Each row was made from one small tree. Brackets hold a mark, then the marks that hang from it, in alphabetical order. Every link used is in the known rows. Write each row's tree.
In the rows, 128 means zero.
Known rows
[soduz [zake [ligus mirubab]] zikek]: [150 109 125 126 139 120 112 130 124  94 139 152 132 128 131 143 141 146
 123  92 125 124 166 131 135 124 105 123 185 118 129 122 134 156 118 131
 123 153 117 137 150  91  78  99  64 118 161 134 102 134 143 138 129 127
 162 155 116 136 127]
[pudator [domuto tuti] redavi]: [142 131 153 144 127 135 122 157 127 132 136 176 129 139 116  94 141 115
 131 124 140 136 136 122 174 139 119  80 134 134 156 119 100 131 132 141
 170 107 125 156 127 165 133 122 105 132 116 128 131 121 121 124 109 104
 127 171 120 132 117]
[redavi [pudator domuto laran]]: [112 119 124 145 126 145 126 147 135 170  84 148 129 125 128  76 143 130
 126 129 122 144 140 122 140 125 124 124 157 137 122 127 139 137 154 136
 154  59 131 139 120 142 137 119 131 136  98 117 133 108 123 122 101 153
 125 161 136 134 143]
[zake [ligus [mirubab [pudator domuto]]]]: [148  97 120 120 143 113 120 134 125 124 117 116 133 133  92  95 149 155
 132 119 129 112 173 128 145 122 104  97 152 115 121 105 134 126 127 127
 134 131  97 132 156 108 116 122  82 122 152 142 101 125 142 125 113 111
 149 147 170 138 118]
[zake [ligus mirubab zikek zoze]]: [172  96 120 112 133  78 141 126 133 127 118 115 131 130 113 116 141 163
 130 108 106  94 189 125 130 139  65 122 147 110 122 110 142 128 163 130
 118 129 100 125 174 100 127 124  69 149 178 137 121 137 161 123 125 125
 142 111 140 139 113]
[tuti domuto redavi]: [138 121 131 138 125 151 144 130 167 123 134 114 144 127 101 121 127 111
 130 116 120 138 127  93  83 125 131 106 105 111 147 144 155 116 110 131
 158 118 123 120 104 133 135 132 128 124 105 129 127 121 157 131 117 126
 134 140 121 127 137]
[soduz zake]: [133 125 128 131 134 135 114 129 119 104 135 122 131 130 147 127 129 124
 125 130 132 122 129 126 114 128 127 125 219 124 134 135 128 129 119 130
 129 134 137 133 131 108  96 120 128 131 135 126 122 130 134 130 138 135
 143 138 120 128 130]
[ligus mirubab zikek]: [155 101 120 117 123  86 140 130 161 131 135 146 128 125 117 157 122 141
 128 123 120 102 154 126 126 136 105 147 126 129 124 109 141 126 119 130
 122 136 119 110 159 122 125 134 106 153 181 126 104 137 141 126 131 114
 149 107 127 131 126]
[tuti domuto]: [130 123 115 141 137 115 140 131 174 133 123 131 134 129 105 123 128 120
 127 116 120 146 123 124 113 124 125 126 158 133 137 132 135 119 100 128
 151 124 123 128 113 127 120 132 134 136 131 129 130 122 145 132 118 124
 129 131 127 126 135]
[ligus mirubab]: [154 111 126 115 134 107 133 127 134 131 135 126 126 130 118 116 131 131
 129 115 130 118 139 126 129 119 120 125 121 129 121  96 139 118 106 130
 128 132 120 115 148 123 128 131 116 127 147 129 101 128 135 130 130 104
 141 137 123 134 137]
[domuto [tuti redavi]]: [151 126 172 133 118 167 134 138 115 125 142 114 139 120 126 117 124 105
 133 121 134 124 129 108 112 141 136  94  82 116 174 137 142 124 120 139
 136 137 127 120 116 135 152 123 107 123  98 131 123 134 134 124 136 145
 126 152 129 130 125]
[tuti redavi]: [136 125 140 126 116 162 131 128 122 118 143 110 138 127 124 124 128 120
 131 123 126 122 132  98  97 124 133 113  74 106 141 139 145 119 136 130
 137 126 128 122 120 132 146 127 122 118 105 130 122 129 138 128 125 132
 130 135 123 129 132]
[zake ligus]: [127 128 128 131 140 115 124 125 118 124 113 126 129 131 106 125 137 148
 130 126 112 121 157 129 132 126 106 106 163 112 131 133 129 133 144 127
 123 128 114 139 139 102 128 121  87 130 134 138 126 130 132 127 119 130
 129 140 139 135 109]
[redavi pudator]: [122 118 123 129 127 136 135 140 131 162 124 157 125 126 131  79 133 127
 124 132 123 134 127 125 135 125 137 129 159 135 130 125 149 137 132 130
 112 105 128 134 126 123 132 122 126 133 114 125 131 118 128 120 136 152
 125 134 148 131 148]
[redavi [pudator domuto]]: [120 119 122 139 126 157 125 150 134 164 114 150 126 129 118  66 149 128
 124 129 124 144 142 123 144 125 130 120 147 136 128 124 148 139 147 131
 135  96 124 144 134 135 134 119 132 133 125 122 132 109 131 121 117 159
 120 147 144 132 144]
[zoze [ligus [mirubab [pudator domuto redavi]]]]: [155 107 117 121 148 110 119 136 130 125 175 153 135 136 124  91 138 131
 151 123 142 106 144 119 164 129 137 153 175 134 112 112 108 112 114 134
 133 117 126 129 147 137 118 131 130 123 136 119  95 119 129 126 104  95
 159 125 162 132 143]
[mirubab pudator]: [139 105 119 121 129 125 120 129 128 122 130 121 140 127 130 108 126 133
 130 136 152 119 130 128 140 135 141 132 137 133 121 130 127 127 114 127
 119 135 129 125 127 136 110 131 131 116 128 135 122 128 132 124 135 119
 141 117 184 130 137]
[mirubab [ligus zikek zoze] [pudator laran]]: [177  77 114 117 113  84 130 123 134 136 111 157 148 123 137 131 119 158
 128 137 130  90 156 120 137 157 144 163 144 135 104 137 135 119 163 134
 133  99 131 108 135 138 105 128 114 137 133 101 139 138 144 125 122 133
 134  98 154 138 136]
[zoze [ligus [mirubab [pudator domuto]] zikek]]: [156  96 118 121 139 105 122 133 154 128 165 144 138 126 122 132 134 139
 149 131 130  97 159 122 144 141 122 179 166 130 111 125 117 113 124 132
 122 130 122 116 157 125 118 134 127 144 172 116  98 126 138 124 106 121
 169  95 166 128 139]
[pudator domuto laran redavi]: [123 134 124 146 130 119 119 142 135 135  97 167 132 140 129 109 134 131
 133 130 130 137 137 121 169 130 111 103 139 130 120 123  88 133 151 138
 191  54 137 154 118 176 126 124 119 130  91 120 135 117 117 129  81  89
 127 174 104 138 113]
[ligus zikek [zoze [pudator laran redavi]]]: [154 120 116 123 117  95 141 125 136 127  94 146 131 131 157  74 121 141
 123 121 125  93 158 118 142 160  86 149 154 130 114 144  90 118 174 133
 125  84 135 136 141 160 122 125 112 172 127 126 155 127 150 121 131 113
 132 110 110 130 127]
[domuto tuti]: [143 128 165 136 126 146 131 138 122 133 127 131 131 121 130 122 125 111
 129 123 139 128 125 130 132 139 132 107 128 132 165 128 125 127 114 136
 132 136 127 126 124 131 138 123 108 132 117 130 126 131 127 125 137 142
 129 147 130 127 123]
[soduz zake zikek]: [136 123 128 133 125 142 111 131 127  94 146 155 134 123 156 152 132 130
 121 103 136 137 136 129 131 137 127 142 162 129 133 140 130 154 121 131
 126 149 135 136 129 114  79 103 106 118 144 125 122 132 139 139 135 141
 152 142 111 127 139]
[redavi [pudator [domuto tuti] laran]]: [121 117 147 151 126 157 123 154 132 172  83 148 131 119 131  73 142 120
 127 128 129 144 138 126 145 134 130 110 157 137 147 127 136 136 145 140
 156  69 128 140 119 146 142 117 120 137  92 119 133 111 124 121 106 161
 127 173 141 133 137]
[domuto [tuti [redavi [pudator laran]]]]: [143 118 172 140 118 168 136 142 119 148 115 131 139 118 134  94 123 105
 129 122 132 129 127 105 110 139 140  96 107 122 172 137 149 126 125 141
 136  99 131 123 108 138 156 119 104 127  74 125 127 125 134 120 132 160
 131 166 136 133 136]
[pudator [domuto tuti] laran redavi]: [133 132 153 153 130 129 123 152 129 139  98 169 135 135 127 105 132 117
 133 124 139 136 136 123 171 137 115  89 134 136 152 122  91 130 140 146
 195  62 135 154 112 180 133 119 103 133  80 123 133 121 115 126  91 103
 129 192 110 137 107]
[zoze [pudator laran redavi]]: [117 144 121 132 134 122 125 124 128 122  86 159 124 136 136  58 115 126
 123 133 136 112 128 123 151 140 128 117 173 131 122 143  69 115 126 135
 133  76 145 140 113 166 123 124 123 153  78 126 136 117 123 129 125  89
 129 155 101 128 129]
[mirubab ligus [pudator laran redavi]]: [154  98 116 123 123  84 120 126 126 134 128 203 142 137 120 120 112 145
 129 146 140 106 128 122 162 139 177 128 164 140 112 128 110 123 121 136
 146  83 140 125 113 156 101 129 112 117  90 104 125 129 121 127 118  89
 127 143 144 140 128]
[domuto [tuti [redavi pudator]]]: [147 118 171 135 116 172 137 146 120 148 134 128 137 118 129  84 128 104
 128 121 132 126 129 105 111 139 141  93 102 122 174 136 155 129 120 141
 125 120 128 125 119 132 156 120 103 126  89 129 124 125 135 121 143 161
 128 157 141 131 137]
[mirubab ligus]: [146 120 127 125 122 123 126 128 126 136 143 179 126 133 109 140 126 139
 124 138 115 120 130 126 129 132 163 134 147 131 124 131 135 123 136 129
 126 129 127 120 132 120 123 127 123 130 130 101 127 130 128 131 126 133
 114 126 102 132 134]
[soduz [zake [ligus [zoze pudator]]] zikek]: [150 122 124 126 135 135 114 126 107  87 120 134 134 129 147  91 146 147
 118  89 129 124 171 127 136 142  98 126 196 115 123 146 120 152 155 131
 113 149 118 147 144  99  79  94  75 133 148 135 132 129 155 137 136 145
 148 137 113 132 133]

Write each row's tree
[183 102 116 105 122  94 148 123 143 123 117 114 125 126 136  65 134 144
 121 108 127  85 176 121 130 150  83 151 138 128 110 115 122 108 153 129
 105 133 114 111 171 131 124 129 112 171 178 128 121 130 163 125 145 117
 145  94 119 131 144]
[ligus mirubab zikek [zoze pudator]]
[142 128 124 121 140 130 128 122 101 119  97 103 126 134 120  52 144 150
 124 113 117 108 174 124 130 137  89 108 175 111 120 135 112 122 168 126
 111 126 106 139 147 110 126 117  91 144 131 140 142 122 151 125 131 134
 127 128 130 133 123]
[zake [ligus [zoze pudator]]]
[152  95 116 120 141  86 128 124 153 129 148 145 139 120 137 142 119 140
 150 130 130  91 150 121 139 137 128 188 173 132 110 132 115 115 118 133
 117 111 132 107 148 127 118 135 128 145 146 114  99 130 135 125 108 117
 172  98 164 129 135]
[zoze [ligus [mirubab [pudator laran]] zikek]]
[145 120 121 127 137 120 116 126 115  98 111 114 133 133 138  97 138 147
 122 120 117  99 175 122 115 148  85 118 252 109 131 148 119 131 160 129
 112 133 121 139 155  92  93 113  89 160 157 134 137 131 155 126 138 146
 145 121 124 130 117]
[soduz [zake [ligus zikek [zoze pudator]]]]
[155  87 118 116 135  96 131 127 134 129 109 115 138 124 128 107 125 138
 132 126 148 109 140 128 134 128 133 129 133 131 110  99 135 113  96 131
 137 109 125 107 134 139 113 134 121 118 124 130  96 128 132 127 123  98
 155 140 162 135 140]
[ligus [mirubab [pudator laran]]]
[136 125 116 127 142 110 127 118 153 126 111 148 127 123 139  96 118 135
 142 127 123  84 154 120 131 146 122 190 197 128 109 146  78 105 125 134
 109  92 138 112 144 134 125 131 131 177 130 109 105 122 134 128 112 115
 161 107 112 120 144]
[zoze [ligus mirubab zikek] [pudator laran]]
[149 112 125 128 134 110 119 124 118 105 124 116 135 131 140 131 136 149
 125 120 114 104 173 124 114 144  83 116 239 109 130 141 133 137 160 130
 123 132 120 140 154  89  95 115  85 148 163 134 136 137 153 125 132 147
 145 120 131 133 114]
[soduz [zake [ligus zikek zoze]]]
[150 123 119 121 133  99 134 124 124 119 106 141 129 136 117  76 135 156
 124 119 111  96 180 121 146 150  73 115 176 114 121 144 103 128 177 129
 106 118 112 146 159 121 122 119  75 165 148 138 147 129 155 121 134 119
 128 114 129 133 110]
[zake [ligus zikek [zoze [pudator redavi]]]]
[139 112 125 126 148 112 113 126 113 103 131 118 131 135 120 121 138 142
 126 118 122 112 159 126 117 123 108  99 239 111 130 117 133 131 116 130
 126 138 118 134 146  83  94 117  86 131 151 134 106 131 141 130 131 123
 153 150 123 136 116]
[soduz [zake [ligus mirubab]]]
[163 100 122 119 137  97 125 127 121 106 129 110 134 132 136 119 139 151
 126 111 114  98 177 122 119 136  79 115 234 111 128 122 140 130 147 132
 123 138 112 132 164  83  95 117  77 147 174 133 119 135 155 126 133 132
 156 120 128 138 119]
[soduz [zake [ligus mirubab zikek zoze]]]
[146 128 167 143 117 180 121 150 125 129 130 116 137 125 117 106 146 110
 132 121 134 138 145 109 123 140 129  91  84 117 166 132 136 126 140 137
 167 126 119 134 126 147 146 120 116 126 118 125 126 122 133 127 110 146
 128 161 125 129 123]
[pudator [domuto [tuti redavi]]]
[125 118 140 139 114 172 126 143 130 153 107 123 137 126 126  82 139 121
 130 124 122 136 142  94 108 124 132 110  95 113 137 136 154 133 157 136
 158  72 130 132 119 144 151 120 124 123  81 120 127 114 136 123 107 153
 128 160 128 133 143]
[tuti [redavi [pudator domuto laran]]]
[130 118 147 144 128 161 126 157 130 168 117 151 127 124 119  62 148 117
 125 124 130 146 140 125 149 132 133 104 151 139 152 124 146 137 137 137
 137 104 123 143 132 136 140 116 118 136 121 124 130 111 130 120 123 166
 126 157 148 131 141]
[redavi [pudator [domuto tuti]]]
[136 129 166 153 121 173 120 146 125 134  89 107 142 119 129 115 138 112
 134 121 133 141 146 109 118 135 123  98  88 117 159 137 124 123 148 142
 190  80 131 130 108 158 146 120 115 125  84 120 128 121 125 128  90 142
 134 181 117 131 120]
[pudator [domuto [tuti redavi]] laran]
[174  80 116 108 133  73 137 126 128 121 116 112 139 128 111 105 140 165
 131 112 122  90 192 125 139 144  76 121 151 115 116 111 144 125 153 128
 115 137  98 122 174 104 114 127  70 141 180 141 117 137 162 120 129 119
 150 106 175 141 118]
[zake [ligus [mirubab pudator] zikek zoze]]
[166 107 119 112 136  94 139 122 130 120 103 117 127 130 112  76 142 160
 124 107 113  89 194 122 129 145  69 124 167 111 117 121 123 121 159 128
 106 132 100 123 176 105 123 121  75 165 172 138 121 129 163 124 134 123
 141 113 132 135 123]
[zake [ligus mirubab zikek [zoze pudator]]]
[147 111 123 120 140  99 133 125 150 131 168 150 129 127 126 155 124 135
 148 126 115  98 149 122 131 134 120 182 166 128 120 128 120 116 124 132
 113 129 126 114 156 113 128 134 122 152 166 113 101 131 137 127 115 123
 160  93 132 126 134]
[zoze [ligus mirubab zikek]]
[129 113 129 145 125 152 148 135 172 154 103 136 146 124 113  88 127 111
 129 116 115 143 126  92  86 119 132 112 131 118 146 144 164 116 117 135
 160  72 130 123  95 137 144 126 125 128  72 123 128 113 152 127 112 145
 129 157 130 131 150]
[tuti domuto [redavi [pudator laran]]]
[125 140 113 127 142 114 123 125 141 118 155 189 124 138 136  87 117 129
 140 140 124  92 141 118 159 151 129 172 206 131 120 163  63 117 134 133
  97 109 143 139 141 146 124 129 127 175 129 115 127 121 134 124 127 105
 146 102 118 121 135]
[zoze [ligus zikek] [pudator redavi]]
[122 148 117 127 148 133 120 126 118 117 155 175 121 141 133  51 123 122
 141 133 131 102 129 118 161 139 142 153 209 131 119 154  60 110 126 133
 102 107 142 144 124 148 125 126 138 155 101 119 127 116 127 127 126  99
 138 122 116 123 141]
[zoze ligus [pudator redavi]]
[151 100 116 131 122 111 112 141 127 135 119 199 142 140 110 105 131 146
 129 142 141 117 140 118 172 136 166 118 158 138 111 126 105 126 137 137
 172  74 134 134 121 165 101 126 115 118 100 101 127 123 122 129  98  93
 130 155 139 140 127]
[mirubab ligus [pudator domuto laran redavi]]
[147  96 120 116 146 100 125 126 125 123 119 115 134 131  99 104 137 153
 133 120 130 107 166 127 140 122 110 104 159 116 120 105 137 125 115 127
 121 136 103 125 152 102 112 125  83 123 148 142 101 130 139 125 126 107
 149 141 169 139 119]
[zake [ligus [mirubab pudator]]]
[119 144 119 138 138 152 112 134 152 122 132 146 123 130 125  86 137 132
 139 137 121 105 160 119 144 150 121 178 196 128 119 167  75 114 157 130
 117 117 132 134 146 140 127 124 144 177 152 112 128 115 137 127 105 141
 148 100 120 113 141]
[zoze [ligus zikek] [pudator domuto]]
[134 112 127 139 124 156 148 140 168 149 129 135 141 124 105  77 132 110
 127 116 115 144 128  92  86 122 137 109 127 118 147 141 175 126 112 132
 145 101 125 125 102 129 141 126 122 130  97 128 128 112 158 126 124 147
 127 146 135 129 154]
[tuti domuto [redavi pudator]]
[143 101 151 140 122 155 116 144 126 127  96 103 151 119 125  96 136 121
 135 133 155 127 143 113 134 139 139 103 107 122 147 138 123 121 132 138
 173  97 129 125 113 162 124 124 123 115  94 129 121 124 132 124 103 132
 142 161 176 132 131]
[mirubab [pudator [domuto [tuti redavi]] laran]]
[169 103 124 112 144  98 137 122 107 125 117 101 129 135 111  79 149 154
 131  99 116 106 178 124 131 124  79 103 151 113 119  99 140 117 155 130
 124 128  98 127 165  98 127 121  77 129 150 140 117 131 155 127 120 120
 138 134 137 142 123]
[zake [ligus mirubab zoze]]
